Each row comes from the steps of one walk. Every step used is in the known rows, and no mark comes twice. Write the walk behind each row, first mark first.
In the rows, 128 means zero.
Known rows:
galu/rira/bufol/gezu: [103 127 144 134 153 140  94 153 139  85 122 126  85  81 158 101 112 140
 163 130 106 146 124 174 152 151 155 181 126 151  98 111  76  86 112 132
 159 143 136 125 126 107 107 139 138 140 150 117 144 145 132 124 143]
gezu/givur: [138 126 111 112 148 146 127 137 134 120 145 122 112 120 103 113 128 139
 166 136 148 159 126 173 142 100 143 149 129 124 160 108 161 120 113 138
 134 138 114 137 131 126  92 135 131 136 147 115 105 108 142 111 123]
rira/galu/bufol: [123 116 159 118 123 127  87 124 138 117 124 101 106  91 127 106 125 135
 146 129 113 123 128 155 163 128 118 135 145 139 114 127 139 119 122 151
 155 115 124 145 134 146  75 134 127 134 165 143 142 136 161 109 156]
bufol/gezu/givur/rira/galu: [ 98 155 162 102 118 153 104 132 152 108 115 117 122  89 131  98 159 140
 171 132 168 141 130 245 158  81 109 132 141 115 123 113 185 104 124 179
 132 129 100 136 154  95  71 140 141 145 144 127 121 115 176 114 105]
gezu/givur/rira: [129 146 108  85 127 158 141 136 132 132 137 119 113 110 133 115 140 136
 170 141 144 155 116 189 142  87 131 121 133 118 162 113 180 120 117 160
 118 139  92 136 145  96 100 130 132 130 142 118 123  84 154 111 117]
rira/bufol/gezu: [112 137 121 108 128 133  89 143 144 100 108 125 105  86 161  87 128 134
 168 130 113 145 134 194 154 116 157 166 130 150 110 121 126  95 115 135
 141 141 122 127 136 109 108 113 132 132 147 120 134 146 131 118 148]
givur/rira/gezu/bufol: [ 98  87 190  74  90 152 118 131 127 134 119 126 117 122 124 105 151 123
 165 136 118 129 103 163 139 104 117 114 119 154 116 101 158 119 116 134
 138 133  70 126 121 113 124 113 133 144 127 159 137 101 140 113 115]
bufol/gezu/givur/rira/galu/zaga: [102 141 125  81 102 142 124 127 134 121 112 112 116  93 120  80 147 136
 166 119 166 139 120 226 152  79  97 135 130 134 146 125 197 115 122 169
 134 125  84 138 160 124  66 111 146 121 169  99 133 104 199  99  95]
bufol/rira/gezu/givur/zaga: [115  95  96 145 144 170 141 139 138 126 142 119 125 127 121 129 117 143
 166 145 132 155  97 177 138 107 178  92 105 138 125  89  29 127 128 127
 150 143  82 138 123 131  66 133 135 157 168 143 125 115 114 101  97]
galu/rira/gezu/zaga: [123  57 138 155 156 167 121 125 122  96 145 117 108 131 125 133 128 143
 155 139 142 150  99 151 150 156 168 111 131 135 135  95  38 132 113 103
 132 137 115 134  91 148  97 132 137 148 120 164 133 124 139 112 113]
zaga/gezu/bufol/galu: [138  89 222 103 120 134  91 132 106  99 144 117 149 143 114 109 108 149
 139 139 158 138 126 112 141 107  96 159 129 131 119  90 157 102 110 140
 154 149 134 133 108 112 108 107 123 112 109 127 147 116 144 104 126]
gezu/bufol/rira/galu: [ 94  92 188 110 115 126  94 152 130 121 121 120 131  99 110  96 118 125
 153 117 131 143 111 109 165 122 110 139 111 145 108 104 126 146 139 160
 171 142 109 148 126 110  92 130 142 150 146 138 126  85 134 110 151]
rira/bufol: [127 106 105  98 127 139 109 137 131 126 128 121  94  94 140 100 114 135
 160 133  98 144 116 169 159 127 173 164 133 148 126 114 134 113 117 126
 142 138 127 129 130 111 115 111 121 125 147 127 130 123 153 125 160]
galu/rira/gezu/givur: [120  92 141 151 164 177 140 142 139 103 158 128  85 114 104 130 133 141
 170 144 150 146  93 193 136 140 159 104 127 129 140  82  71 112 110 125
 147 135 114 132 118 138  86 153 136 132 136 144 109 117 121 119 108]
bufol/galu/zaga/givur: [164  80 141  75 109 153 124 110 113 118 159 111 114 136 119  94  96 137
 117 116 163 142 115  67 155 101 100 142 109 140 168 124 200 128  88 116
 144 121 143 137 124 134  77 115 126  90 148  82 130 124 152  91 120]
zaga/bufol/galu/rira/gezu: [145  88 212 110 125 178 106 125 118 111 155 128  82 127 147 117 126 135
 140 135 187 136  93 123 144 146 144 111 108 144 114  95  68 123  98 120
 160 145 136 143 107 135  72 150 129 141 150 160 152 142 105 110 111]
galu/bufol/gezu/givur/rira: [112 173 109  86 127 134  97 134 148 103 113 110  92  90 145 109 153 138
 166 139 121 144 151 167 149  85 106 147 154 133 158 118 186  88 111 175
 117 136 102 140 144 108  83 119 137 135 139 123 146 134 123 111 109]
rira/galu/zaga/givur: [125  71 136  99  98 145 127 107 120 131 144 113 125 113  93  94 113 131
 126 115 135 119 117 151 164 109 104 148 124 134 146 122 214 132 101 124
 156 101 119 136 138 136  68 155 125 119 168  88 119 102 186  94 129]
bufol/gezu/givur/zaga: [121 140 145 134 136 145  89 143 147 110 138 118 150 118 111 120 122 151
 160 134 132 164 140 220 138  91 163 160 119 119 127  99 130  88 112 132
 140 138  97 130 133 109  77 145 134 146 150 122 120 137 132  96  99]
rira/bufol/gezu/givur/zaga: [121 144  93 111 134 144  83 145 146 108 137 123 112 100 123 117 116 148
 169 136 116 156 133 244 148 102 182 195 122 136 111 105 129  72 116 134
 154 148  99 122 137  90  72 117 129 144 150 116 125 140 143 107 119]
rira/galu/bufol/gezu: [114 134 181 133 119 122  66 128 153  93 100  99 119  91 134  99 140 135
 145 123 124 118 144 157 164 117 117 149 146 140 107 120 145 104 124 161
 154 120 120 142 137 132  70 123 134 136 159 135 149 163 150 106 133]
givur/zaga/rira/galu/bufol: [133 105 116 109 136 138 100 116 153 136 139  88 145  90 125 134 107 150
 121 127  88 122 122 139 160 137 149 163 155 121 125 131  36 106 110 137
 179 106 117 132 130 131  68 153 122 172 148 149 169 124 162  94 135]
rira/galu: [124 103 182 126 117 147 113 129 136 124 129 109 135  99 126 102 128 138
 149 126 130 129 114 190 160 120 135 130 128 128 114 121 123 134 123 143
 154 119 113 143 141 126  91 136 135 143 153 132 130 114 180 115 148]
gezu/givur/bufol: [135 113 119 105 146 157 113 147 124 135 129 123 137 123 114 130 134 135
 161 145 143 147 148 219 144 101 148 143 133 116 145  92  93 119 108 147
 143 144 115 132 138 102 110 142 143 136 151 135 106 102 134 118 124]
givur/bufol: [133 101 129 100 137 151 109 134 126 139 112 118 149 118 150 125 125 128
 148 140 122 137 141 192 149 119 136 135 131 137 116 108  86 137 106 136
 145 136 117 130 128 115 137 134 146 119 158 138 130 106 130 124 136]
givur/rira/gezu/zaga/bufol/galu: [150  92 178  79  98 182 105  97 118 118 137 123 110 143 162 120 153 140
 138 141 174 153 105 185 150  98 127 142 121 134 124 109 113 143 114 141
 128 145 105 144 108 121  76 101 122 139 143 172 157 127 140 101 108]
rira/gezu/zaga/bufol/galu: [169  55 173 104 119 176  97 101 111 114 147 122 105 156 143 116 135 140
 137 139 193 152 116 163 153 105 148 130 118 135 125 101  91 141 115 126
 138 150 123 148  94 143  69  94 116 137 127 169 147 156 141 101 111]
gezu/zaga/givur/rira: [132 100 109  84 119 158 114 104 121 122 154 106 140 125 131 130 134 140
 135 137 125 141 129 148 158  95 132 172 137 122 171 131 183 120 106 124
  96 127 116 129 113  95 104 131 123 136 117 116 115  91 168 106 119]
zaga/bufol: [136 111 148 103 119 150 108 125 122 132 141 126 109 115 129 112 136 130
 148 132 153 141 140 184 144 112 140 164 116 144 110 113 181 134 111 139
 146 144 119 140 134 123 105 174 122 158 153 128 133 121 126 111 120]
gezu/bufol/rira/galu/zaga/givur: [ 94  61 125  93 103 130 115 129 117 133 147 120 123 116  80  80 102 120
 130 108 130 125 119  94 169 120  86 155 103 159 136 109 218 150 121 137
 170 129 107 142 125 117  66 132 137 145 159  82 122  79 157  86 130]

Which walk is each row?
[114  97 123 125 133 148 123 133 142 104 109 112  84 107 143 114 125 126
 160 143 114 123 103  84 152 134 143  83 134 165 127 110  65 135 126 144
 147 131 106 151 116 158  94 116 133 148 163 144 146 133  91 115 125] => galu/bufol/rira/gezu
[ 89  70 112 100 100 129 111 143 118 131 116 127 118 108 106  79 104 119
 150 109 131 142 112  89 158 136  97 134 109 170 113 109 161 162 134 150
 166 136  98 149 134 140  91 124 145 130 159 112 137  82 155  99 140] => gezu/bufol/rira/galu/zaga
[137 121  45  91 171 152 125 135 143 139 162 114 117  96 128 135 105 153
 152 139  90 151 116 182 147 113 199 192 137 118 144 110  47  90 107 134
 166 134 108 118 135  97  75 128 117 170 138 136 136 112 142 102 134] => gezu/givur/zaga/rira/bufol
[129  93 137 127 143 162 143 131 138 109 138 120  99 122 101 115 133 139
 169 150 150 145 100 208 145  99 155  99 127 126 156  88 103 114 115 129
 141 131  97 132 126 135  81 127 126 131 133 147 106 130 133 110 107] => rira/gezu/givur
[119  84 131 110 133 175 123 135 126 129 120 125 122 130 103 134 149 133
 170 153 154 136 124 252 141 100 161  93 133 119 135  79  54 123 110 131
 154 137  94 128 122 125  94 136 142 139 155 161 106 113 126 118 110] => rira/gezu/givur/bufol
[101  94 190 114 121 124 101 133 113 106 140 116 137 131  99 115 125 141
 153 138 122 129 136 141 140 105 116 167 137 139 118  92 172 105 116 134
 148 143 120 127 115 116 129 123 127 131 111 125 134 109 148 110 119] => zaga/gezu/bufol
[137  93 214 115 131 148  96 153 120 104 164 125 111 126 130 110 107 137
 137 116 152 161 112  47 144 157  97 149 104 137 137  96 140 115 103 128
 161 148 140 140 106 110 105 134 140 128 129 131 146 118 125 108 133] => gezu/bufol/galu/rira
[112 100 157 131 125 151 112 138 140 115 121 110 133  98 145 103 116 130
 153 126 132 132 105 147 163 124 137  96 119 137 104 124  87 151 133 155
 157 135 114 152 134 130  94 146 143 145 156 127 128 110 161 110 144] => bufol/rira/galu
[134 119  82 115 153 142 102 124 143 131 156  93 129  96 113 143 117 153
 133 134 102 131 124 172 153 115 155 175 151 111 144 114  59  96 111 157
 179 112 107 135 136 130  41 146 123 176 136 145 153 117 158  90 127] => gezu/givur/zaga/rira/galu/bufol
[120  91 136  88 106 159  99 100 120 121 148 100 145 115 126 118 134 142
 129 126 138 128 129 208 171  99 115 173 144 110 145 131 179 134 117 140
 121 117 108 134 120  96  72 129 120 139 129 117 116  91 207 105 128] => gezu/zaga/givur/rira/galu
[ 94  57 129  52  77 155 141 109 111 136 136 130 106 128  90 104 135 120
 138 126 121 116 108 121 143 100  93 131 109 161 153 106 246 115  99 113
 138 119  71 120 119 120 104 123 129 125 140 111 138  83 141  89 102] => galu/zaga/givur/rira/gezu/bufol
[134  66 226  99 104 159  99 135 125 111 135 127 126 137 119 100 119 134
 150 136 159 145  98  97 138 116 121 112 109 144 130  93 114 118 114 124
 162 139 116 134 111 130  94 108 126 120 124 155 147 135 100 105 131] => rira/gezu/bufol/galu
[128 104  72  70 122 147 104 105 121 128 153 113 110 105 145 121 122 137
 147 136 108 149 140 180 169  97 162 202 142 128 150 129 173 112 108 118
 110 132 116 124 124  77  96 109 110 140 119 114 120 100 173 108 143] => gezu/zaga/givur/rira/bufol
[120 103 110 142 164 141  81 141 130  74 127 121  91  96 148 108 120 142
 160 130 112 162 136 172 161 150 169 197 142 147 116 111  80  90 118 123
 129 149 139 131 103 117  96 117 143 149 121 138 137 139 151 121 142] => galu/rira/bufol/gezu/zaga
[116 122 161 125 133 147  89 137 134 115  95 124 160 110 152 116 147 128
 155 137 126 133 155 196 145 106 137 147 128 139  99 104  76 109 105 142
 145 135 117 128 131 104 121 121 157 136 152 134 129 131 123 121 123] => givur/bufol/gezu
[144  67 141 112 120 167 101 103 116 117 134 124 110 142 115 125 149 133
 148 141 159 146 126 213 150 108 166 160 123 146 118  90 121 141 120 119
 128 143 108 141 104 147  82 138 119 161 131 167 132 139 134 104 103] => rira/gezu/zaga/bufol
[104 133 133 103 112 135  60 111 144  99  98  97 132  99 160 112 152 143
 147 126 121 134 152 197 174 111 113 163 162 136 112 130 155 113 126 169
 118 123 108 144 131 123  78  93 136 145 138 143 157 136 183 107 124] => givur/rira/galu/bufol/gezu/zaga
[108  93  66 102 137 150 130 142 119 143 111 122 130 109 118 107 123 127
 163 123 168 143 135 205 161 113 128 107 118 141 138 100  93 172 124 162
 165 138  97 149 142 132  75 128 157 133 195 117 108  71 169 108 123] => gezu/givur/bufol/rira/galu/zaga
[149  69  99  92 121 175 140 124 106 139 124 127 109 150 118 113 126 133
 155 143 191 144 113 195 140 100 137  87 113 143 149  89  85 130  97 130
 154 134 103 136 129 145  79  85 145  98 172 139 133 118 138  99 104] => rira/gezu/givur/bufol/galu/zaga
[149  73 123 110 137 154  99 107 118 115 163 103 139 134 110 129 118 140
 128 130 137 146 144 142 158  99 143 179 140 113 163 119 161 121 105 108
 120 127 134 131 103 112  86 129 121 138 113 116 106 117 153 101 126] => gezu/zaga/givur
[104  59 197 129 135 154 112 149 129 109 140 130  98 118 103 117 126 130
 154 132 125 132  92 137 143 159 132 137 106 154 113  81  90 109 112 116
 161 140 105 130  99 128 106 152 135 155 122 165 138 114 115 115 118] => galu/rira/gezu/bufol
[106 103 144 126 130 159 111 140 133 135 100 113 157 103 157 114 120 124
 157 132 138 130 131 176 164 124 134 108 120 133 103 113  17 162 130 161
 171 135 112 147 132 114 101 126 156 146 182 145 122  94 158 125 142] => givur/bufol/rira/galu
[152  82  95  81 125 159 133 135 106 136 132 125 121 138 129 109 116 133
 147 126 170 163 134 160 146 101 110 138 111 130 170 102 127 138 100 147
 150 141 119 140 137 129  85 106 147  93 172 118 128 109 148 104 122] => gezu/givur/bufol/galu/zaga
[129 111 140 100 117 157  93 124 122 140 152 125 142 126 134 131 122 135
 135 125 121 137 135 190 146 110 154 189 105 144  92 108 135 124 109 117
 150 141 104 136 128 121  95 177 123 167 158 137 153 122 125 103 112] => givur/zaga/bufol
[132 152 130 101 128 142  88 135 136 103 130 130 108 114 116 101 159 134
 161 136 179 145 158 228 143  78 134 173 119 135 133  98 196 101 113 156
 145 153 115 140 142 112  64 154 129 160 140 122 117 137 111 111  96] => zaga/bufol/gezu/givur
[106 100 142 137 157 151 121 138 117 115 121 112 151 119 112 137 129 142
 172 149 158 124 141 249 153 105 134 116 149 113 114  82  44 130 129 173
 169 140 126 143 131 106  85 133 144 139 162 128 100  82 170 122 119] => zaga/gezu/givur/bufol/rira/galu
[142 141 128  69 126 149 133 125 115 108 154 115  92 106 147 113 122 155
 170 155 149 140 111 193 150  87 138 157 143 109 151 107 141  84 112 160
 132 148 128 131 138  68  90  68 116  99 143 106 139 105 177 115 126] => zaga/gezu/givur/rira/bufol/galu
[133  94  84  76 104 144 124 118 111 142 135 129 100 120 124  96 122 122
 146 118 151 135 134 138 142 104 112 165 109 169 128 114 210 151 105 131
 146 135 105 143 139 150  96 155 127 137 169 107 154 107 146  97 110] => galu/zaga/bufol
[111  97 124 116 136 149 118 147 124 135 104 119 151 111 166 122 120 122
 157 136 124 140 140 135 150 122 138 130 113 144 103 112  25 159 117 147
 147 147 111 141 122 118 127 134 155 144 157 133 120  89 114 125 131] => givur/bufol/rira
